What can hang from each mark:
sopin: dugamir gaken renel tenefes ziro
renel: dereza sopin
ziro: sopin
dereza: gaken
gaken: dereza sopin
dugamir: sopin
tenefes: sopin

Known rows, with every way that one mark hangs from another:
ziro[sopin]: [-20.5   6.5  -5.1 -42.1  -4.8   1.1 -23.0 -18.5   8.6  29.2  38.5  10.4
  15.6 -17.4 -11.7  18.1   4.1   1.7 -16.8  17.6   8.0]
sopin[dugamir renel tenefes]: [ -8.8  16.7 -13.2 -13.9  -6.3 -10.9 -18.4 -43.5   9.1  28.5  46.3  32.6
  22.5 -14.3  10.6   9.0  -3.5   2.2   8.9  38.8  33.3]
dereza[gaken[sopin[tenefes]]]: [-44.6   3.0 -16.5  -2.9   9.9   3.4 -21.9  -5.7  14.9  28.9  43.3   8.9
  17.0   9.9  -2.4  26.7  -4.9 -16.3 -12.3  14.0  24.6]
dugamir[sopin[gaken renel tenefes ziro]]: [  6.4  -0.1  -4.7  -7.6  -8.6 -11.2 -10.4 -41.0  37.9  16.4  17.9  28.7
  36.3 -29.1  25.9  12.5 -10.8  22.1  22.7  52.7  41.5]
dereza[gaken[sopin[ziro]]]: [-39.0  -7.4  -6.3   9.0  -2.1   9.3  -6.4  -0.5  17.2  28.0  47.7  21.5
   1.0  16.0 -20.0  12.6   6.0 -21.2 -27.8  -1.0   4.0]
tenefes[sopin[dugamir gaken ziro]]: [ -4.5  -0.7  -7.1 -14.1 -15.2 -11.1   3.4 -25.7   8.2  29.3  36.3  28.4
   4.2 -24.1  -6.2  -4.0  11.9  -1.6  -2.4  35.4   5.8]
dereza[gaken[sopin]]: [-46.2  -0.4 -10.5  -7.3  -2.0   7.5 -23.3   0.4  11.0  27.1  50.7   8.5
   4.0   6.7 -13.7  19.5   0.7 -14.4 -29.9   3.0  13.0]
ziro[sopin[tenefes]]: [-17.9   7.0 -12.2 -37.4   5.5  -0.8 -21.9 -25.8  11.5  33.4  32.3  11.2
  28.4 -15.0  -1.6  26.2  -0.9  -0.3   0.9  27.2  19.0]
sopin[gaken]: [-10.3  -2.0  -5.5 -22.5  -8.0 -11.9 -27.8 -18.5  10.7  10.7  26.1   9.6
  21.9 -17.5   6.6  10.1 -15.3  13.4 -18.7  22.4  25.3]
tenefes[sopin]: [-28.8  10.6 -10.7 -44.8 -13.5  -8.5 -15.2  -9.1   0.3  28.8  17.9   6.4
   4.5 -30.6 -12.3  15.4 -12.7  -7.6 -15.4  22.1   5.3]
gaken[sopin[dugamir renel[dereza] ziro]]: [-17.2  20.8  -4.7  -2.8 -12.3  23.0   8.8 -35.7  33.5  26.5  44.6  36.2
   8.7   3.3   3.7  -1.7  27.4 -19.4  -9.2  15.7   1.7]
ziro[sopin[dugamir renel tenefes]]: [ -3.3  20.6 -11.8 -28.2  -2.4   2.3 -20.2 -46.3  17.4  42.8  55.5  33.4
  23.7 -21.4   8.0  11.7  15.5   6.4  14.3  40.5  26.8]
renel[dereza]: [-32.2  20.8  -6.6 -28.2 -11.6   9.3  -9.7 -18.7   3.2  12.6  23.8   8.2
  22.5  -3.3   0.9  23.4  -0.9 -11.9 -14.8  18.6   2.4]
dereza[gaken[sopin[dugamir tenefes ziro]]]: [-34.4  -5.3 -15.6  25.1   4.7   3.1   2.5 -21.5  11.3  34.4  64.5  32.7
   9.8  25.0 -12.6  12.6  20.6 -28.3  -0.8  19.7  14.0]
dereza[gaken]: [-38.2   2.4  -8.1 -12.9 -10.3  -2.3 -24.8  -4.8  -5.9  24.9  48.9  13.6
  10.2   4.0 -11.4  23.4  -4.2  -6.7 -18.3  15.4  11.6]
renel[dereza sopin[dugamir tenefes ziro]]: [-21.3   0.0  -6.9  23.2 -11.6   3.6  31.0 -37.7  12.5  20.7  24.4  39.6
  41.6  24.0   3.2  14.7   9.0 -29.6   0.4  25.5   6.9]
dereza[gaken[sopin[renel tenefes]]]: [-34.1  13.8 -15.1  -6.6   6.2   8.9 -29.9 -15.0  30.5  38.7  47.1  16.6
  14.0  -1.9  10.3  18.9  -9.0  -5.2  -7.2  17.5  32.7]
dugamir[sopin]: [-24.7   0.6  -8.9 -28.7 -15.2 -12.3 -14.3 -19.5  -2.1   6.1  25.6  10.1
  20.1 -21.0  -9.9  25.8  -8.2   4.5  -4.6  35.7  20.5]
tenefes[sopin[renel]]: [-19.3  22.4  -7.6 -48.3 -18.6  -3.7 -22.0 -16.5  17.0  36.4  20.5  13.6
   4.2 -43.7   1.1   7.4 -16.3   6.0 -10.4  25.1  14.9]
gaken[dereza sopin[dugamir renel]]: [-14.1  18.7  -3.4 -15.9  -6.7  13.3  -2.7 -39.4  16.8  27.8  65.4  23.5
  15.5  -8.3  -8.0   7.7  12.1 -18.1  -8.6  14.5   8.3]
tenefes[sopin[dugamir gaken[dereza] ziro]]: [ -1.1   4.3  -1.2 -13.1 -14.9  -1.4  17.7 -33.6   3.9  29.8  49.3  25.6
  14.9 -19.6 -14.1   3.6  14.5 -17.4   8.0  34.7  -7.2]
gaken[dereza sopin[ziro]]: [-23.2  -3.3   0.2  -4.9  -0.1  11.6  10.5 -18.7  18.3  18.3  41.9  13.9
  17.1   7.6 -23.2  15.5   0.5 -34.3 -19.9  -0.9  -9.0]

Rows:
[-36.7  40.3 -10.8 -27.0 -25.5  20.5  -6.9 -22.1   8.3  44.0  55.8  26.8
   2.6 -16.3   3.5  14.0  29.4 -10.8   7.5  38.1  -0.1]
tenefes[sopin[dugamir renel[dereza[gaken]]]]
[-26.8  39.4  -9.5 -52.3 -21.0  16.4 -10.1 -18.8  22.7  34.0  14.1  10.2
  12.4 -37.0  11.2  15.2  -3.0  -4.2  -2.5  27.3   2.1]
tenefes[sopin[renel[dereza]]]
[ -1.9  -7.3  -4.2  12.1  -5.5  -6.9  13.7 -43.8   7.9  17.7  44.0  25.0
  51.6   5.8   6.8  17.2  -6.3 -13.1   5.5  34.5  25.3]
renel[sopin[dugamir gaken[dereza] tenefes]]
[-14.8 -16.1  -8.5  25.8 -10.6 -14.8  19.3 -33.8   6.8  23.4  30.5  41.9
  34.7  16.0  -8.6   6.8  -4.9 -21.2  -6.2  23.2  19.6]
renel[sopin[dugamir tenefes ziro]]
[-12.3  10.8  -2.9 -39.8  -9.3  -0.5  -8.1 -21.5   8.2  26.1  28.9   0.8
  20.4 -34.6  -2.7  18.2  -9.9  -6.4  -0.3  29.0   1.7]
tenefes[sopin[gaken[dereza]]]
[-16.1   0.2  -1.0  -8.2 -18.5   6.7  -0.1 -18.8  24.3   9.2   9.5  12.5
  40.4  -0.9  17.1  13.7  -9.0   1.7 -23.2  17.4  18.5]
renel[dereza sopin[gaken]]
[-35.3  32.5  -6.3 -19.0 -17.2  22.3 -20.1 -17.3  17.1  29.0  44.7  18.4
  17.7  -3.7  10.3  22.9   5.7  -3.1  -6.7  22.6   9.7]
sopin[renel[dereza[gaken]]]
[-10.5   3.4  -9.9   8.4 -11.3   0.2  11.1 -38.9  17.5  15.9  24.5  26.3
  49.7   7.9  25.1  14.3   2.9  -5.2   1.6  37.5  28.2]
renel[dereza sopin[dugamir gaken tenefes]]
[-25.9   6.9  -5.1  -0.1 -24.4   8.1  15.3 -27.1   0.9  16.3  33.0  27.8
  31.2  13.0  -2.6  15.1  10.7 -20.8 -18.1  19.1   5.8]
renel[dereza sopin[dugamir]]
[-13.3  12.5 -12.4 -27.9  -8.8 -12.1 -20.0 -35.3  18.0  17.0  24.2  18.4
  32.7 -30.7  14.6  23.9 -14.9  13.3  17.9  49.8  40.1]
dugamir[sopin[renel tenefes]]
[-10.2   5.1 -12.3   7.4   1.1  -0.4  -1.4 -40.4  31.6  32.9  45.8  39.6
  15.7  -0.2   3.5  -2.1   7.4 -12.0   0.6  22.9  22.5]
gaken[sopin[dugamir renel tenefes ziro]]
[ -2.8   4.0  -3.6 -11.7  -8.5  -4.4  -4.1 -39.8  -4.8  14.2  61.9  18.6
  28.0  -7.7  -2.7  12.3   8.4  -6.8   1.0  32.0  11.3]
sopin[dugamir gaken[dereza]]
[-40.2   2.5 -13.8   2.3  -4.9   5.5 -14.3 -11.8  -0.7  29.1  72.2  22.8
  -0.6  13.9 -18.2  13.6  20.3 -16.9 -20.7  13.5  12.4]
dereza[gaken[sopin[dugamir]]]
[ -9.2  27.0  -9.5   0.7  -9.7   8.7   8.5 -48.7  20.8  27.6  38.2  40.7
  29.4   0.4  14.9  10.1  15.5 -14.2  17.0  38.4  11.7]
sopin[dugamir renel[dereza] tenefes ziro]
[-46.9  10.9 -12.8  10.8   6.1  22.9   4.7 -11.9  26.8  32.5  36.0  17.2
  21.5  25.5   0.8  26.3  12.5 -32.4  -3.2  14.3   2.8]
renel[dereza[gaken[sopin[tenefes ziro]]]]
[ -4.4   2.9  -9.2 -33.3   7.8  -2.4 -26.4 -28.5  22.8  30.1  30.8   9.0
  32.0 -21.1  15.5  19.1  -2.1  17.9   1.8  34.6  31.3]
ziro[sopin[gaken tenefes]]
[ 12.2  14.5  -9.5 -25.3  -0.6  -0.5 -26.6 -50.7  30.2  40.8  54.1  32.6
  28.0 -29.0  22.2   4.3  14.9  24.2  16.9  48.1  38.7]
ziro[sopin[dugamir gaken renel tenefes]]
[-25.1   4.0 -17.9  -5.0   6.7  -7.1 -10.8 -28.5   6.0  23.0  45.3  18.8
  19.0   3.5  -3.7  12.8   4.8 -17.1  -7.0  24.3  25.4]
gaken[sopin[dugamir tenefes]]
[-16.6  20.3  -1.6 -19.3 -24.5  12.7   6.4 -31.2  26.6  12.1  19.8  27.0
  25.4 -18.8   6.9  19.1   9.3  -1.4   8.7  39.1   8.9]
dugamir[sopin[renel[dereza] ziro]]
[ -6.9  -9.2  -1.4   0.9  -1.5  -6.6   4.1 -31.9  18.7  16.8  22.6  11.7
  55.3  -0.4  11.0  23.9 -25.6  -7.8  -2.4  23.4  27.0]
renel[sopin[gaken[dereza] tenefes]]
[ 12.8   3.4  -7.9   5.7  -6.2 -12.0  -8.6 -49.5  27.9  29.2  41.5  42.4
  26.8 -13.2  20.4  -3.3  -0.7  12.4  13.0  42.7  35.3]
sopin[dugamir gaken renel tenefes ziro]
[ -0.3  -5.8  -3.9  -5.0  -1.6  -6.7  11.5 -39.4  15.6   9.2  30.8  17.9
  46.4 -10.9   4.9  27.3  -7.3  -5.4  28.7  50.3  18.1]
dugamir[sopin[gaken[dereza] tenefes ziro]]
[ -2.6  -6.9   3.4  -9.1 -12.4  -3.7  10.8 -32.5  12.9   5.0  35.9  17.8
  33.9 -15.7  -6.8  23.0   0.4  -3.3   9.5  40.1   7.6]
dugamir[sopin[gaken[dereza] ziro]]
[  0.3 -23.7   0.3  23.3 -18.9 -12.0  13.4 -31.0  16.0  16.9  33.4  39.9
  27.0   7.6  -2.8  -6.5   2.3  -2.3 -21.0  19.0  19.8]
renel[sopin[dugamir gaken ziro]]
[  0.5   2.7 -12.5 -22.5   4.0  -5.8 -19.9 -41.6  11.6  33.6  52.8  24.1
  28.6 -14.9  10.7  12.1  17.0  14.0  12.3  45.2  30.9]
ziro[sopin[dugamir gaken tenefes]]
[ -2.0  21.9  -0.3 -45.2 -14.2   3.9 -13.9 -28.5  25.2  32.6  31.1   9.6
  19.4 -47.5   8.9  11.2 -13.1   6.8   5.1  32.6  11.6]
tenefes[sopin[gaken[dereza] renel]]
[-52.4  17.6  -9.6 -11.1  -4.5  25.9 -11.6  -2.1  16.4  22.5  45.0   4.4
  10.3  14.8  -3.3  27.2  14.9 -21.6 -21.3   7.3   1.8]
renel[dereza[gaken[sopin]]]
